Each row was made from one path, in order. Every step used is in the known rows, and no mark comes twice. Write each row's path.
Known rows
zesu tukup gorave: [ 16.8   1.3  -7.1 -12.1  -7.0 -17.4  26.8  15.4  -8.2   3.0   3.4 -12.4
   6.4  -6.1  15.9 -12.3  18.7  10.6  -1.2  23.8 -16.6  16.5  20.2   1.8
   9.3]
gorave zesu tirami: [ 11.4   5.2 -16.2 -10.2  15.4  49.0  32.2  13.6  -4.7 -16.4  -0.4  -7.2
 -18.5   5.6  30.6  -7.8  31.8   7.6 -14.9   3.5 -17.4  -7.7  -2.7   5.4
   5.0]
nizam tirami: [-18.9 -14.3  -2.9 -15.4  20.1  12.5  23.8  15.5   9.3 -15.0 -20.2  -5.6
  -7.1  15.5  18.0 -12.5  17.9  17.6   1.1   1.2 -22.8  21.7 -12.7   1.3
  12.1]
sepesok nizam tirami gorave zesu tukup: [-21.5 -13.3  -9.7 -16.4  35.4   2.9  37.0  29.6 -13.3 -33.6  -2.5  -3.5
  -3.5   5.5  14.2 -27.7   5.8  11.2   9.8   2.1 -21.9  20.5 -13.7   1.8
  -7.9]
zesu tukup tirami sepesok nizam gorave: [  1.4   3.8   6.8 -16.2  18.0 -12.3  24.8  23.6 -28.6   0.0  -9.6 -11.3
  20.1   9.5   5.5 -25.1  -1.0  20.3  12.0  21.9 -21.6  20.3  12.1   5.4
  13.7]
tukup tirami sepesok nizam gorave: [ -0.3  10.7   7.8 -17.9  31.6   0.9  24.4  15.4 -28.3  -4.2 -20.5  -4.4
   5.4   6.5   7.3 -33.4  -2.4  22.2   8.2   7.8 -30.5   9.4  -0.7   6.3
  24.5]
tukup nizam: [  2.8   9.7 -11.8 -20.0   1.2  16.7  21.7   6.8 -16.9  -3.9  -5.3   0.0
 -16.4  15.4  36.9 -19.1  18.9   5.1  -0.5   7.1 -18.5  36.5  -1.1   1.1
  12.3]
zesu tirami: [  6.7  10.0  -9.7 -14.0   7.7  37.0  20.6  14.4  -5.2  -4.8  -1.6  -7.8
 -26.6  12.5  24.4   0.4  23.8  22.2   2.3  15.5 -16.6  -7.0   3.1   5.1
  14.7]
tukup gorave: [ 15.0   8.3  -6.1 -14.0   6.3  -5.6  26.6   6.1  -7.6  -1.4  -7.1  -6.0
  -9.0  -9.7  17.1 -20.8  17.7  11.5  -4.6   9.0 -24.7   5.4   8.6   2.4
  20.4]
sepesok nizam: [ -5.8  22.5  -8.8 -25.4  25.1  20.2  25.8  21.0 -22.4 -12.2  -7.2  -2.9
 -16.3   2.1  12.0 -13.1  -2.7  16.0  -3.1  -3.5 -12.6  -0.4 -15.6   6.9
  13.4]
sepesok nizam gorave zesu: [-21.3   7.7  -4.7 -19.3  43.7  25.4  33.8  24.9 -14.2 -30.8 -19.5   3.2
  -1.1   9.0  13.3 -29.5  15.0   0.5 -14.8 -10.4 -17.1  11.3  -8.1   4.4
   2.9]
tirami gorave zesu: [ 11.4  -3.3 -14.9 -11.7  25.5  24.3  40.5   7.6  -3.8 -24.6  -9.3  -7.9
 -14.6  -1.2  28.5 -26.6  17.1   5.2   3.0  -8.2 -30.6   2.6 -11.2  -0.8
   3.4]
zesu tukup tirami: [ 11.9  -2.2  -9.1 -12.9  -7.8 -26.4  27.0  14.1   2.3   6.1  -2.2 -15.7
   0.4   3.4  19.9  -9.1  18.5   7.6   5.4  22.0 -15.9  15.2   8.1   1.7
   8.4]
nizam gorave zesu tukup tirami: [ -3.2 -17.5  -5.3  -7.2  11.1 -21.0  34.5  18.2  11.4 -13.3 -13.8  -9.1
  16.5  10.7  21.1 -25.7  36.2  -7.7  -7.0  14.9 -20.1  27.0  15.3  -1.7
  -2.2]
tirami sepesok nizam gorave zesu tukup: [  0.9   0.2  -0.6 -14.0  31.3  34.6  35.5  29.6 -32.2 -18.8  -8.4 -11.0
  32.9   9.9  13.6 -25.2   4.1   9.9  -8.3   4.0 -15.8  21.8   2.6   5.2
  -3.9]
gorave sepesok nizam tirami: [-16.3   9.0   2.6 -31.1  30.2  28.3  27.3  29.6 -27.8 -14.3 -12.9  -6.4
  -1.8   3.0   6.4 -22.3 -19.2  29.6  -2.2  -4.0 -24.6  14.7 -24.7   8.4
  18.0]
nizam tirami gorave zesu tukup sepesok: [-12.6 -24.2  -3.8  -6.3   8.1   7.7  36.0   8.1  16.1  -8.3 -10.1 -11.3
  -7.9  -6.1  26.6 -26.2  22.5   7.8  13.2  11.4 -33.1  35.6  21.5  -4.0
   0.3]
sepesok nizam tirami: [-29.5   3.2  -2.5 -24.2  34.8  11.4  23.0  24.4 -12.0 -20.4 -15.7   1.6
 -14.1  10.8   8.3 -17.8   0.8  19.8   0.7  -2.5 -16.8  14.0 -21.5   5.7
  12.6]
tukup tirami: [ 10.2   4.2  -8.3 -15.0   5.3 -13.8  26.5   4.5   3.2   0.8 -12.3  -9.0
 -14.4   0.7  21.3 -17.2  17.4   8.5   1.0   7.4 -24.3   4.1  -3.3   2.3
  20.3]
sepesok tirami gorave nizam: [ 15.4   2.0  -8.8 -22.1  22.3   8.6  25.7  16.4  21.5 -37.9 -13.3   1.5
 -20.3 -13.1  30.3 -34.5   4.8   3.9  14.5   4.8 -24.2  -0.9 -14.3   1.0
   7.3]
nizam tirami gorave: [-17.1 -17.6  -2.2 -12.7  26.4   3.9  26.2  12.1   5.5 -21.5 -18.5  -5.1
 -20.0  13.5  18.7 -21.7  13.0  24.6  24.3   3.3 -34.4  17.1 -10.6  -1.9
  11.9]
sepesok tirami nizam gorave: [ -4.3   1.1   2.0 -21.0  37.4  15.6  16.4  20.2  27.4 -40.1 -18.4   1.7
  -0.4   5.0  33.4 -31.5  28.2  -1.9  -1.3   6.8 -17.3  15.1   3.3   1.3
   3.6]
zesu tirami nizam: [ 16.3   8.7 -15.3 -17.3  16.1  52.4  20.2  14.1  14.9  -8.8   0.9   3.5
 -18.5   7.5  35.2 -12.7  43.1  29.1  -4.3  14.3 -18.8 -12.3   4.6  10.6
   2.7]

Which path is each row?
[ 14.4  21.5  -3.6 -21.8  25.3  41.9  27.1  17.0 -39.9  -4.5  -6.9 -11.1
   2.9  -1.1  13.8 -17.1 -15.0  26.6  -0.7  -3.5 -21.1  -0.4 -16.6   9.0
  18.4] | tirami sepesok nizam
[ -1.2 -10.3 -10.4 -14.9  37.2  41.3  33.3  15.2  27.3 -30.1 -21.1   7.8
  13.9   8.3  34.1 -38.5  50.9   4.1 -20.5  -8.0 -24.3  14.0   1.8   4.1
 -10.4] | tirami nizam gorave zesu
[ -5.8  12.3   7.1 -19.8  36.5  34.9  23.2  22.4 -33.1 -12.9 -19.7  -5.4
   9.6  12.8   8.1 -24.3  -5.6  26.1   5.1   1.1 -24.3  11.0  -3.5   7.1
  17.8] | tirami sepesok nizam gorave
[-10.8 -20.8  -9.6 -19.7  17.0  21.1  24.8  17.7  34.4 -17.6 -27.7  10.4
   1.8   7.0  20.4 -27.2  28.3  22.1  -6.8   0.4 -22.5  17.0 -16.8   4.8
   1.4] | gorave nizam tirami
[  7.9  29.6  -3.3 -32.1  20.5  36.9  29.3  26.2 -38.3  -6.3  -5.9 -11.3
  -4.6  -5.0   9.8 -18.1 -22.3  25.9  -5.0  -4.3 -19.6  -0.3 -19.0  10.5
  18.5] | gorave sepesok nizam
[ 29.0  17.9  -3.0 -30.8  22.3  39.7  24.8  20.7   4.0 -26.0  -3.2 -12.1
   3.5 -16.2  36.6 -29.2  -1.1   8.5  -9.3   0.8 -20.7   3.9 -12.8   6.2
  10.3] | gorave sepesok tirami nizam
[-14.3 -22.5 -13.1 -12.7   4.6   7.9  30.7  17.8  -4.6 -19.4  -1.4  -0.9
   9.3  21.2  38.6 -24.4  31.8  -7.8 -11.1  10.2 -14.7  61.6  -0.6  -2.0
  -9.3] | gorave zesu tukup nizam tirami
[ 11.3  -6.6 -19.3 -12.4   2.4   8.0  35.7  11.1 -19.2 -17.1   8.1  -4.6
  -6.7  11.1  41.5 -28.6  23.8  -4.4   8.7  12.1 -22.9  42.7   6.2  -3.3
  -8.7] | tirami gorave zesu tukup nizam
[ -0.5   9.7  12.4 -25.3  25.2  17.5  22.6  25.6  -9.1 -30.7 -18.3 -18.0
   2.7   1.8  20.4 -22.6 -10.9   1.4   3.1   7.0 -21.8  20.6  -1.4  -0.9
  21.4] | nizam gorave sepesok tirami
[ 10.0   6.1   0.1 -22.5  22.7  62.1  20.7  24.0   5.7 -11.2 -10.0   0.6
   0.5  13.1  27.2 -24.7  33.2  38.5  -0.3  17.9 -29.0   0.0  14.7  10.1
   6.6] | zesu tirami nizam gorave sepesok
[ 32.2  -3.3  -4.9 -10.9  -7.2  -3.9  28.8  10.7 -15.1  12.9  -1.2 -23.9
  19.6   1.5  21.2 -12.8   5.8  18.2   7.1  21.4 -23.7  14.9   7.2   2.8
  13.1] | zesu tukup tirami sepesok
[ -7.9  28.1  -2.9 -23.1  11.3  23.4  24.2   9.4 -14.3   8.8 -11.7  -3.6
 -27.4 -15.4  14.7 -16.9  -2.1  15.1  -0.8   1.3 -19.6   7.1  11.2   6.1
  22.7] | tukup sepesok nizam
[ -5.1  -4.5  -4.9 -18.3  29.5  28.6  21.9  16.7  26.6 -18.2 -22.4   7.3
   5.2  15.4  27.7 -29.8  42.9  19.7  -3.1   4.1 -23.6  14.0   8.0   4.5
  -1.4] | tirami nizam gorave
[ 22.8  13.0  -4.8 -19.5  10.2  45.7  28.1  16.4 -24.9  -5.7   1.8 -15.1
 -28.0   2.6  22.0 -13.1  -0.1  39.8  23.0  16.9 -36.3 -11.2   1.9   5.6
  19.8] | zesu tirami gorave sepesok
[ 10.1   6.2  -3.7 -12.9  -0.3  11.0  32.2  11.7   9.0 -14.2   0.3 -22.0
  -3.8 -24.9  35.8 -15.0   9.5 -25.8 -11.0  11.2 -10.5  26.1  21.8  -3.4
   5.5] | gorave zesu tukup sepesok tirami
[ -1.3 -18.8  -6.3 -17.4  13.0  -4.6  25.6  12.7  28.2 -12.3 -22.9  14.5
   2.9  -8.0  16.0 -40.1  29.9  21.2  -9.4   8.3 -29.4  16.1  -1.2   5.3
   9.6] | tukup gorave nizam tirami
[  8.4   1.4   0.6 -25.1  25.9  45.3  25.9  21.2   9.3 -12.5 -20.0  -0.8
  17.4   8.4  25.1 -34.2  23.8  29.4  -5.3   2.9 -30.6  14.4   4.3   7.4
   4.4] | tirami nizam gorave sepesok
[-19.1  12.1  -4.8 -16.0  40.8  41.7  28.2  27.8 -17.4 -29.4  -9.2   5.4
 -17.5  14.5  15.3 -20.5  24.3  10.0  -9.6   4.5 -16.1  -2.3   1.6   7.4
   5.1] | sepesok nizam gorave zesu tirami
[ -9.9  -0.3  -7.8 -10.7  17.1  38.0  24.4  12.9 -12.3 -21.3  -6.2   8.4
 -18.4  27.7  39.5 -26.2  45.7  -1.3  -7.3  14.6 -22.2  34.1  16.3   1.9
   4.1] | tukup nizam gorave zesu tirami
[-16.5   0.1  -1.5 -17.2  12.2   9.6  18.4  11.4 -10.0 -11.8 -18.3   5.7
  -9.8  29.5  31.4 -26.1  28.5   4.5   5.1  11.7 -22.1  48.7  12.2  -1.5
  10.5] | tukup nizam gorave
[ 28.7  15.0  -0.8 -21.6   1.9  11.7  31.3  10.7 -24.4   4.4  -5.4 -13.5
   2.4 -17.2  15.2 -25.5  -3.1  22.1  -7.3   8.2 -31.3   5.6   5.6   5.6
  25.6] | tukup gorave sepesok
[ 15.4  11.1  -8.7 -23.5  26.0  22.6  20.2  16.1  20.7 -32.6  -5.5  -3.4
  -8.0  -8.7  38.6 -24.9  18.5  -2.0  -7.0   1.9 -13.8   3.6  -9.8   3.6
   5.2] | sepesok tirami nizam
[ 31.9  14.6   4.5 -22.7  -3.7 -13.9  26.6  24.7 -22.9 -12.4   9.4 -26.0
  11.2 -24.2  20.0 -20.0 -15.8  -1.1  -1.3  25.7 -17.1  17.7  13.0   0.3
  18.8] | zesu tukup gorave sepesok tirami
[  9.0   6.4  -9.5 -12.0  14.4  28.6  23.6  11.9  -8.9 -11.6   0.3  -7.4
 -39.8  10.6  24.4  -8.1  19.5  29.9  25.2  17.6 -28.7 -12.1   5.2   3.3
  15.0] | zesu tirami gorave
[ -0.6   6.7   9.1 -25.8   2.7   0.9  17.7  29.4 -24.1 -22.8  -1.1 -14.7
  10.9  14.2  33.5 -25.5  -4.2  -9.0   8.8  27.5 -14.5  61.2  15.7  -2.4
   9.0] | zesu tukup nizam gorave sepesok tirami
[-25.1  -0.1  -1.6 -16.4  34.7  20.0  35.8   8.6  -5.0 -17.1 -16.1   2.5
 -29.3 -14.2  17.4 -39.8   3.9  11.4   8.3  -7.1 -36.5  17.8   0.9   1.4
  12.8] | tukup sepesok nizam tirami gorave zesu
[  9.1 -20.9  -5.1 -16.5  17.7  43.4  26.6  13.5  16.1  -9.6 -27.1   2.0
  20.3   4.6  22.0 -31.4  15.2  33.7  -4.5   0.4 -30.3  17.0 -17.4   7.2
   6.6] | gorave nizam tirami sepesok
[ 15.0  -4.6 -15.8 -18.8  14.6  21.3  30.4  12.2  19.9 -15.7 -18.1   7.1
 -14.5  -2.7  24.1 -31.7  19.6  26.2  12.3   2.3 -30.8  -1.6  -9.5   4.5
   1.8] | tirami gorave nizam
[ -0.2 -10.9  -0.7 -14.8  11.6  30.4  20.0   5.5 -23.7  -4.8 -13.0  -4.7
   4.5  21.3  35.1 -27.1   9.4  19.5   5.3   7.1 -30.6  50.6  -7.8   0.7
  16.6] | tukup nizam tirami sepesok
[ 19.5  19.4   2.6 -26.8  13.8  24.2  25.9  20.4 -16.4 -22.4  -6.0 -23.2
  -4.9 -11.9  25.4 -15.5 -20.4   1.5  -2.8   2.2 -18.4   8.2 -14.8   1.9
  22.7] | gorave sepesok tirami
[-10.5 -30.4 -10.7  -8.0  21.4   4.0  37.5  19.7   7.0 -28.4  -6.5 -10.3
   2.4  10.9  23.8 -22.6  23.1   8.0  10.3   6.4 -26.8  27.7  -4.9  -3.4
  -8.6] | nizam tirami gorave zesu tukup
